Each row was made from one small tree. The marks that hang from a mark follow it in brackets, in the order of their numbers. Every link used is in the known rows. Write each row's tree.
Known rows
j_515{j_775{j_266 j_540{j_762} j_567 j_617{j_441{j_330}}}}: [ 42.1 -33.4 -54.6 -36.8  10.6  23.6  10.8  -0.3 -15.1 -60.9 -12.8   6.2
 -28.2 -42.4 -62.0 -18.1]
j_515{j_775{j_266 j_540 j_567 j_617{j_441{j_330}}}}: [ 42.6 -26.9 -45.6 -39.4  12.1  16.4   5.5  -5.8 -12.2 -65.2 -15.6   6.3
 -26.0 -45.8 -60.7 -27.7]
j_441{j_330}: [ -9.1 -31.3  -2.3  13.0   7.5   1.3  -3.5  -3.8  20.8 -49.1  22.6 -41.9
 -28.4 -26.2 -46.7 -15.9]
j_617{j_441{j_330} j_540}: [ -8.0 -41.8  -9.8 -16.1   1.0  -8.8 -12.1 -27.7   1.7 -68.3  11.9 -21.2
 -12.3 -16.9 -43.8   0.7]
j_515{j_775}: [  1.3 -32.0  -8.0  -6.8  11.7  17.0  -5.2   7.0  14.4 -54.9  -9.0 -48.2
 -33.7 -34.4 -35.0 -42.4]
j_330{j_441{j_617}}: [-27.0 -30.8  -2.0  23.5   8.4  10.9 -18.1  -1.4   5.2 -48.4  -9.0 -40.6
 -29.6  -6.3 -28.6 -16.8]
j_540{j_617{j_441}}: [-24.2 -46.0  -5.6   8.2   1.8   1.6  -1.5   9.8  11.5 -55.5   9.0 -46.1
 -20.0 -17.0 -34.1 -11.9]
j_775{j_266 j_515 j_540{j_762} j_567 j_617{j_441{j_330}}}: [ 47.2 -31.0 -75.8 -39.6   9.7  16.5   3.8   7.3 -50.2 -60.0  11.5  17.5
 -21.9 -56.9 -87.1  11.3]
j_515{j_775{j_266 j_540{j_762} j_567 j_617}}: [ 47.3 -36.0 -60.6 -26.8  15.5  35.0  13.8  13.8 -15.1 -59.5 -10.6  -9.4
 -27.2 -49.1 -58.7 -27.9]
j_515{j_775{j_266 j_540{j_617{j_441{j_330}} j_762} j_567}}: [ 34.7 -53.3 -44.6 -24.4  14.0  20.7  12.6   5.9  -7.0 -59.8   1.1 -12.0
 -19.6 -39.1 -56.2 -16.2]
j_515{j_775{j_567}}: [ 15.6 -34.4 -24.8 -17.9  10.9  20.3  -9.8   7.4   1.3 -58.0  -6.8 -48.9
 -29.4 -40.5 -42.8 -38.6]
j_775{j_266 j_515 j_617{j_540}}: [ 31.5 -24.1 -32.7 -19.6  26.9   6.7   5.1   6.3 -34.4 -59.7   4.2  -3.9
 -19.1 -47.2 -55.6 -14.6]
j_775{j_266 j_515 j_567 j_617{j_540}}: [ 49.8 -26.8 -53.2 -33.8  25.8  11.0  -0.3   7.1 -50.8 -63.7   6.7  -4.6
 -13.6 -55.4 -65.6  -9.6]
j_515{j_775{j_266 j_540 j_617}}: [ 32.4 -27.5 -34.6 -18.2  17.5  25.1  12.4   8.0   1.4 -60.9 -15.8  -8.5
 -29.3 -46.5 -49.4 -41.6]
j_775{j_266 j_515 j_617}: [ 22.7 -15.1 -27.0  -8.4  21.9   9.8   3.9  17.6 -27.3 -49.7   0.6 -13.5
 -32.4 -50.4 -58.2 -22.2]
j_515{j_775{j_540}}: [ 12.2 -39.0 -27.6 -13.0   8.5  25.0  -4.3   7.4  12.5 -63.5  -3.2 -37.4
 -26.6 -44.3 -44.7 -39.0]
j_441{j_617}: [-13.3 -24.7   6.5  12.4  17.0  13.4  -5.8   4.8   5.8 -55.6   7.2 -39.5
 -30.0 -16.7 -41.3 -18.6]
j_540{j_617 j_762}: [-17.2 -56.6 -21.3  24.1   8.3  19.6  14.0  28.9  13.1 -44.2  24.8 -54.8
 -22.6 -16.5 -35.5  -4.4]

Write each row's tree
[ 36.4 -50.1 -57.9 -27.2  12.3  12.7  -4.5  15.2 -42.4 -68.0  16.8 -16.0
  -8.0 -61.4 -73.5  -3.4] : j_775{j_266 j_515 j_540{j_617{j_441}} j_567}
[ 32.4 -33.2 -38.7 -14.7  16.0  12.4 -12.5  13.4 -39.6 -55.7  10.8 -39.3
 -23.3 -61.6 -68.2 -18.2] : j_775{j_266 j_515 j_567}
[ -4.6 -38.9  -8.5   3.9  20.0  16.7   0.4   0.1  -4.4 -61.6  14.4 -29.3
 -18.6  -9.9 -40.9  -2.3] : j_441{j_617{j_540{j_762}}}
[ 37.2 -56.0 -64.6 -23.8  12.4  14.8   5.2  16.2 -41.3 -59.7  27.1  -7.6
 -11.2 -54.3 -78.8  13.0] : j_775{j_266 j_515 j_540{j_617{j_441{j_330}} j_762} j_567}
[ 27.2 -40.8 -62.9 -24.3   6.1  22.5 -20.3  16.7 -32.3 -67.3  26.5 -38.2
 -14.4 -67.5 -74.5  -9.3] : j_775{j_515 j_540 j_567}
[ 29.5 -20.3 -43.5 -29.1  12.5   4.1   2.7   0.0 -30.3 -62.1   4.9  18.8
 -24.9 -54.1 -74.5  -5.2] : j_775{j_266 j_515 j_540 j_617{j_441{j_330}}}
[ 27.8 -22.3 -49.2 -28.1   9.0  11.5  -1.4   7.3 -36.0 -65.0  -3.2   7.6
 -24.6 -57.4 -71.7 -10.6] : j_775{j_266 j_515 j_540 j_617{j_441}}
[ -2.8 -61.1 -43.3  14.0   3.5  27.3  11.3  24.9   9.8 -56.1  29.5 -42.4
 -14.3 -32.2 -48.9  -3.9] : j_775{j_540{j_617 j_762}}
[-19.9 -42.9 -13.5  17.1  11.0  14.2 -13.3  -6.1  -2.9 -53.2  -3.7 -32.8
 -20.4  -1.1 -28.3  -3.2] : j_330{j_441{j_617{j_540{j_762}}}}
[ 47.4 -30.3 -51.0 -29.6  17.2  27.9   8.5   8.5 -11.9 -64.1 -13.2  -9.2
 -25.2 -52.7 -56.5 -37.5] : j_515{j_775{j_266 j_540 j_567 j_617}}
[ 39.7 -27.6 -31.1 -42.2  19.3   6.9   4.9 -14.5 -15.9 -65.2 -19.1   4.1
 -22.2 -33.5 -49.0 -24.7] : j_515{j_775{j_266 j_567 j_617{j_441{j_330} j_540}}}
[ -1.1 -29.8  10.0   0.9  27.2  -1.5   0.8 -17.2   7.7 -61.3  23.4 -12.8
 -16.8  -8.2 -43.7  -2.4] : j_441{j_330 j_617{j_540}}
[ 41.5 -31.9 -61.7 -42.6  14.9  10.5  -2.1   1.8 -60.0 -63.4  -0.3   4.0
 -16.7 -46.0 -68.5   6.6] : j_775{j_266 j_515 j_567 j_617{j_441 j_540{j_762}}}
[ 16.7 -53.6 -31.2  11.7  12.0  18.3  13.9  14.7   3.6 -61.1  17.2 -30.6
 -11.4 -42.6 -52.1 -19.5] : j_775{j_266 j_540{j_617}}
[ 26.3 -20.0 -34.2 -19.4   7.6   2.5   2.9  -7.8 -18.9 -56.2  -5.2  -3.9
 -26.9 -33.7 -61.2 -10.1] : j_775{j_266 j_567 j_617{j_441{j_330}}}
[-22.3 -43.8   0.4   7.1   5.7  -5.6   2.1   2.7  17.4 -52.3  16.6 -35.1
 -20.0 -13.5 -37.0  -6.0] : j_540{j_617{j_441{j_330}}}
